(in the rows, 128 means zero)
Known rows, with every step that occurs
rosiv > peseku > ritu > fifaker > zuko: [154 161  99 134 148 153  92  93  95 129 158 123 120 123 153 154 122  96
 117 135 146 120 117  97 136 136 124 134 139 144]
ritu > fifaker > pature > kufin: [112 182 165 110 123 149 152 155  92 144 131  29 160  94 158 110 136  95
 128 118 152 135 125  76  77 121 142 151 135 125]
vibol > fifaker > ritu > vivu: [120  71 118 148 114  90 110  79 150  84  66 175 141 105 123 164 106 131
 133 142  70  92 164 179 109  87  85 166  95 144]
vibol > fifaker: [ 86 134 112 178 124 141 129 123 106 139  51 155 135 137 140 144 117 142
 134 134  97 135 131 126 136  85  81 114  74 102]
kade > rosiv: [119  91 170 154 143 162 205 151  99 124  72 117 167 134 153 107 135 112
 142 125 155 136 112 123 173 119 121 134 115 102]
rosiv > kade > zuko > fifaker: [141 175 109 149 155 133 120 156 105 155 113 209 182 172 168 117  69 146
 130 124 129 149 157 142 141 111 140 102 119  80]
rosiv > kade: [122 139 122 133 129 133 140 141  85 156 137 119 194 172 164 105 100 127
 129 111 147 140 116 118 149 113  90 128  92  80]
kober > vivu > ritu: [141  89 104 144 143 110 185 122 128 131 140 123  89  93 103 133 203 187
 108 184 121 136 136 131 119 141 157 153  81 104]
kade > rosiv > peseku: [127 122 158 153 156 170 193 140 103 129 113 120 180 161 140 128 123  95
 129 128 151 137  97  83 220 116 118 122 121  89]
vibol > kade > zuko > fifaker > ritu: [120 156 105 133 135 112  88 117 124 125  55 225 152 146 162 133 116  95
 177  90  88 179 150 199 102 149 134 129  95 116]
fifaker > pature: [100 153 116 153 139 129 137 169  92 183  74  90 156 146 113 129 121 136
 129 118 142 129 128  91 103 117 132 131 104 116]
fifaker > ritu > peseku: [140  94 131  93 110 110 136 144 163 122  86 135 147 102 115 111  95 106
 125 115 108 108 164 164 146  89  84 187 106 117]
rosiv > kade > zuko > fifaker > pature > kufin: [115 238 119 132 160 134 123 162  81 186 121 131 197 153 169 112 129 156
 143 119 114 129 160  98  98 141 154 104 138 101]
zuko > fifaker > pature > kufin: [ 88 181 134 157 135 144 117 170 108 180  79 104 146 120 137 109 144 139
 138 128 127 103 143  96  60 130 135 103 117 126]
kober > vivu > zuko > kade: [102 153 110 117 100 102 129 166 176 138 201 114  69 144  68 107 148 186
 101 131 152 149  97 139 131 139 156 119 133 127]
kober > vivu > zuko > fifaker: [118 161 120 154 134 106 123 169 166 126 149 169  85 141  87 138 109 201
  98 161 105 106 119 177 123 127 165 120 123 132]
kober > vivu: [112 126 104 169 143 122 158 156 108 139 122 130 128 109 137 105 155 164
 118 161 177 129 128 132 123 119 149 157  96 109]
ritu > vivu > zuko > kade > rosiv: [131  81 182  95 108 111 181 149 183  73 181 112 104 148  85 117 127 135
 112 116 133 125  87 148 182 126 134 132 165 156]
peseku > ritu > vivu > zuko: [125 110 112 108 132  83 142  97 139  87 149 121  73 121 113 187 143 175
  98 132  84 113 108 153 144 144 123 155 129 148]
rosiv > peseku > ritu: [106 141  84 151 154 139 118 103 101 163 118 125 127 144 138 164 153 132
 124 134 132 144 121  72 165 142 106 102 106  96]
ritu > fifaker > zuko > kade: [146 126 125 124  86 152  97 152 142 132 165 124 114 128 138  76  98  76
 130 111 201 139 116 125  80 106 132 134 141 147]
pature > fifaker > zuko > kade: [116 141  89 122  80 150  86 141 108 152 151 107 102 112 163  44 160 119
 146 133 187 112 115  91  79 131 102 128 134 123]
zuko > fifaker > pature: [ 99 144 131 179 144 129 101 178 117 185  53 136 150 146  98 130  92 145
 136 130 125 101 150 119  74 110 145  84 115 126]
rosiv > peseku > ritu > fifaker > zuko > kade: [135 149  98 125 122 156  54 103 134 147 196 117 102 133 127 124 133  90
 132 117 175 136 120  82 114 145 126  93 157 154]
zuko > kade > rosiv > peseku > ritu: [ 92  94 144 145 146 164 127 112 121 160 134 104 132 148 109 125 181 121
 150 119 160 156 112  66 187 161 123  45 151 116]
peseku > ritu > fifaker > zuko: [141 129 109 137 137 142 106 106  87 126 114 124 106 101 167 136 135 114
 128 129 147 120 129 133  89 138 128 149 132 156]
kober > vivu > zuko > fifaker > pature > kufin: [ 91 224 129 140 144 106 128 173 141 159 151  94  98 117  88 136 168 214
 104 159  92  90 124 133  80 150 180 121 146 156]
rosiv > kade > zuko > fifaker > ritu: [153 149 108 123 135 109  93 132 132 154  93 217 192 164 158 124  54 136
 142 111 105 142 184 173 117 131 136 118 122  99]
peseku > ritu > vivu: [121  71 103 143 145 110 136  97 111 109 111 133 111  91 145 156 162 144
 127 144 136 111 137 135 118 133 115 146 110 137]
rosiv > kade > zuko: [141 183 101 122 148 130 159 149  80 153 131 159 193 174 180 117  98 136
 129 112 146 177 131 117 170 119 126 147 106  70]
rosiv > peseku > ritu > fifaker: [133 136 129 126 146 148 113  95 106 125 156 101 134 119 143 163 115  99
 121 132 141 151 125  81 150 128 121 101 127 103]
vibol > fifaker > ritu: [ 97 111 111 152 107 118 103  92 132 136  36 167 144 127 130 155 105 130
 143 120  70 126 161 157 113 101  80 133  77 119]
pature > fifaker: [111 127 122 125 106 144 142 138  83 130 111  91 136  97 185  88 144 123
 138 144 153 128 115  89 118 112  97 142 106  79]

Rows
[164 148 126  92 142 104 104 147 160 133 109 217 193 139 133 111  51 136
 137 120  80 112 201 192 157  92 113 142 137  98]  rosiv > kade > zuko > fifaker > ritu > peseku
[131  90 121 147 109 117  91 135 158 144  60 189 142 128 127 122  72 116
 137 119 117 110 170 173  85 123 117 117  98 119]  zuko > fifaker > ritu
[130 156  90 131 106 149 124 137  72 133 111 114 125 105 196  80 149 123
 137 144 152  98 116 107 101 124  97 174 118 115]  pature > fifaker > zuko
[175 110 113 115 143  84 101 109 146 102 128 229 191 141 154 135  54 135
 129 130 104 108 191 201 113 118 142 151 135 125]  rosiv > kade > zuko > fifaker > ritu > vivu
[111  98 123  97  69  69  82  90 215  87 143 158  85 140  62 165  92 155
 122 111  48 115 134 183 118 105  96 129 127 169]  vibol > fifaker > ritu > vivu > zuko > kade
[104 165  79 186 123 144 107 119  91 139  54 182 121 145 149 136 128 136
 132 134 102 105 128 141 116  90  80 148  81 134]  vibol > fifaker > zuko
[175  84 160  96 115 131 180 119 136 102 139  94 108  99 127 141 124 103
 105 147 111 157 129 121 116 110 136 144 100 101]  vivu > ritu > fifaker
[143  88 124  67  70  68 106 122 218  93 187 131  86 139  69 138  89 127
 110  99 111 121 122 179 115 132 120 159 140 161]  fifaker > ritu > vivu > zuko > kade
[150  56 116 116 112  88 135 110 153  92 108 150 148 105 136 136 100 108
 123 129 133 103 152 173 109 113 111 197 106 137]  fifaker > ritu > vivu
[154 103 122  76  96  67 140 115 182  76 149 142 108 133  98 169  79 136
  98 116  79 107 121 188 137 125 118 207 124 150]  fifaker > ritu > vivu > zuko
[123 133 100  92 118  92  94  96 183 111 226 117  70 152  71 178 142 154
 100 122 109 128  96 102 173 155 119 103 154 147]  rosiv > peseku > ritu > vivu > zuko > kade
[114 168 110 131 130  97 165 157 140 123 162 118  91 139  98 138 140 190
  93 149 121 133  95 151 155 132 154 165 113 120]  kober > vivu > zuko
[176  94 129  95  89 138 121 123 160 122 178 112  74 111 107 103 140  97
 118 131 146 143 127 121  79 128 144 132 130 145]  vivu > ritu > fifaker > zuko > kade
[ 87 145  81 177  97 147  75 126 127 159  91 173 102 148 121 105 139 137
 145 120 128 122 127 127  96 102  83 107 100 142]  vibol > fifaker > zuko > kade
[141 151 156 108 149 117 183 122 111 128 177  25 109  45 110 129 221 163
 108 175 116 127 143  93  66 154 191 157 133 140]  kober > vivu > ritu > fifaker > pature > kufin
[121 135  87 147  93 146 100 161 132 165 130 143 107 153 130  74 134 110
 137 108 191 130 117 117  95 126 113 134 114 135]  fifaker > zuko > kade
[130  83 170 133 130 165 117 113 114 120 132 102 108 104 143  93 164 104
 153 118 178 132 122 125 105 156 148  90 181 176]  peseku > ritu > fifaker > zuko > kade > rosiv
[116 162 133 136 169 139  99 111  91 162 135  56 154 125 108 179 120 118
 123 129 126 133 134  58 126 138 147  84 150 135]  rosiv > peseku > ritu > fifaker > pature
[143  54 182  75  91  86 150 120 211  74 160 119 115 137  73 127 111 127
 125 102 108 119 112 181 158 141 133 148 171 170]  fifaker > ritu > vivu > zuko > kade > rosiv
[121  89 188 123 143 171 125 108 134 120 169  81 137 124 119 123 144  89
 143 122 168 162 117  73 174 146 136  46 177 126]  zuko > kade > rosiv > peseku > ritu > fifaker
[183 116 117 126 141 121 160 119 122  99 174 124  82  75 120 127 172 146
 100 184 132 108 138 151  88 130 179 189 119 154]  kober > vivu > ritu > fifaker > zuko
[110 122 177 109 100 137 173 167 164 125 145  96 109 171  89 108 130 138
 126  98 131 157  80 125 182 135 132  99 151 126]  vivu > zuko > kade > rosiv
[193 112 130 108 112 138 158 116 123 107 144 121  96 108 139 135 131 102
 107 144 116 127 129 137 102 119 138 177 107 138]  vivu > ritu > fifaker > zuko
[164 130 120 105 135 110 120 162 183 126  63 220 141 102 120 124  65 123
 135 131  93 121 200 186 136  86 132 158 130 114]  kade > zuko > fifaker > ritu > peseku
[109 200 137 113 156 150 115 101  82 161 158  26 145 100 147 160 169 110
 129 128 128 136 126  35 110 155 140 102 153 132]  rosiv > peseku > ritu > fifaker > pature > kufin
[132 130 130 110  96  95  96 140 189 129  95 178 105 160  92 157  53 142
 114 106  60 112 138 191 111 130 122 125 117 132]  vivu > zuko > fifaker > ritu
[120 185 102 173 171 129 122 188 108 182  49 178 150 146 115 144  91 155
 134 131 124 137 167 117  94 115 183 103 126 115]  kade > zuko > fifaker > pature
[153 130 152 141 170 176 143  96  83 109 135 115 146 122 158 148 142  94
 131 135 141 114 109 103 177 145 137 122 169 155]  kade > rosiv > peseku > ritu > fifaker > zuko
[105 130 147 139 156 130 108 121  85 162  97  54 135 102 120 162 131 134
 131 125 128 134 144  95  77 136 151  95 141 146]  peseku > ritu > fifaker > pature
[178  61 187 102 111 159 169 126 150 100 158 101  99 109 112  94 164  91
 130 130 145 139 121 127 121 136 156 123 159 160]  vivu > ritu > fifaker > zuko > kade > rosiv
[116 106 147 129 103 170 133 143 100 130 132  98 127 111 168  37 182 113
 159 133 184 109 105 100 122 141 117 118 167 134]  pature > fifaker > zuko > kade > rosiv
[130 108 120 133 137  88 102 112 164  90 134 170  68 121  98 188 115 183
 103 144  66  90 131 176 118 137 132 111 139 158]  peseku > ritu > vivu > zuko > fifaker
[107 194  97 133 147 132 151 139  73 123  90 163 150 151 184 124 157  96
 161  88 128 212 100 141 158 136 120 158  80  89]  vibol > kade > zuko
[137 115 155 114 167 115 176  92 136  70 171 112 114 143  99 202 149 152
 102 140  75 108  89 122 232 151 127 131 165 149]  kade > rosiv > peseku > ritu > vivu > zuko
[121  97 119 101  91 118 118 107 112 130  95  99 146  90 173  95 128 116
 143 133 126 120 146 119  99 129  97 155 110  95]  pature > fifaker > ritu
[149  95 181 128 110 174 142 153 132 112 145 110 138 126 138  69 116  71
 144 112 198 132 108 131 125 117 146 124 169 160]  ritu > fifaker > zuko > kade > rosiv
[161 131 171 128 124 181 129 144 139 115 185 112 155 149 128  87 104  55
 136 116 192 135 100  91 167 113 139 112 178 147]  ritu > fifaker > zuko > kade > rosiv > peseku
[ 98 138 148 109 130 139 134 113 157 141 175  93  97 177  74 158 159 152
 123 106 108 160  79  86 215 170 123  51 168 131]  vivu > zuko > kade > rosiv > peseku > ritu
[107  96 157 139 185 131 150  60  76  70 137 120 164 128 155 165 218  95
 167 124 103 138  86 134 210 165  98 117 131 146]  vibol > kade > rosiv > peseku > ritu > vivu
[120  56 152 139 155 141 134  93 141 104 171 116 128 121 108 134 182 120
 141 140 161 121 118  93 183 150 128  79 167 144]  zuko > kade > rosiv > peseku > ritu > vivu
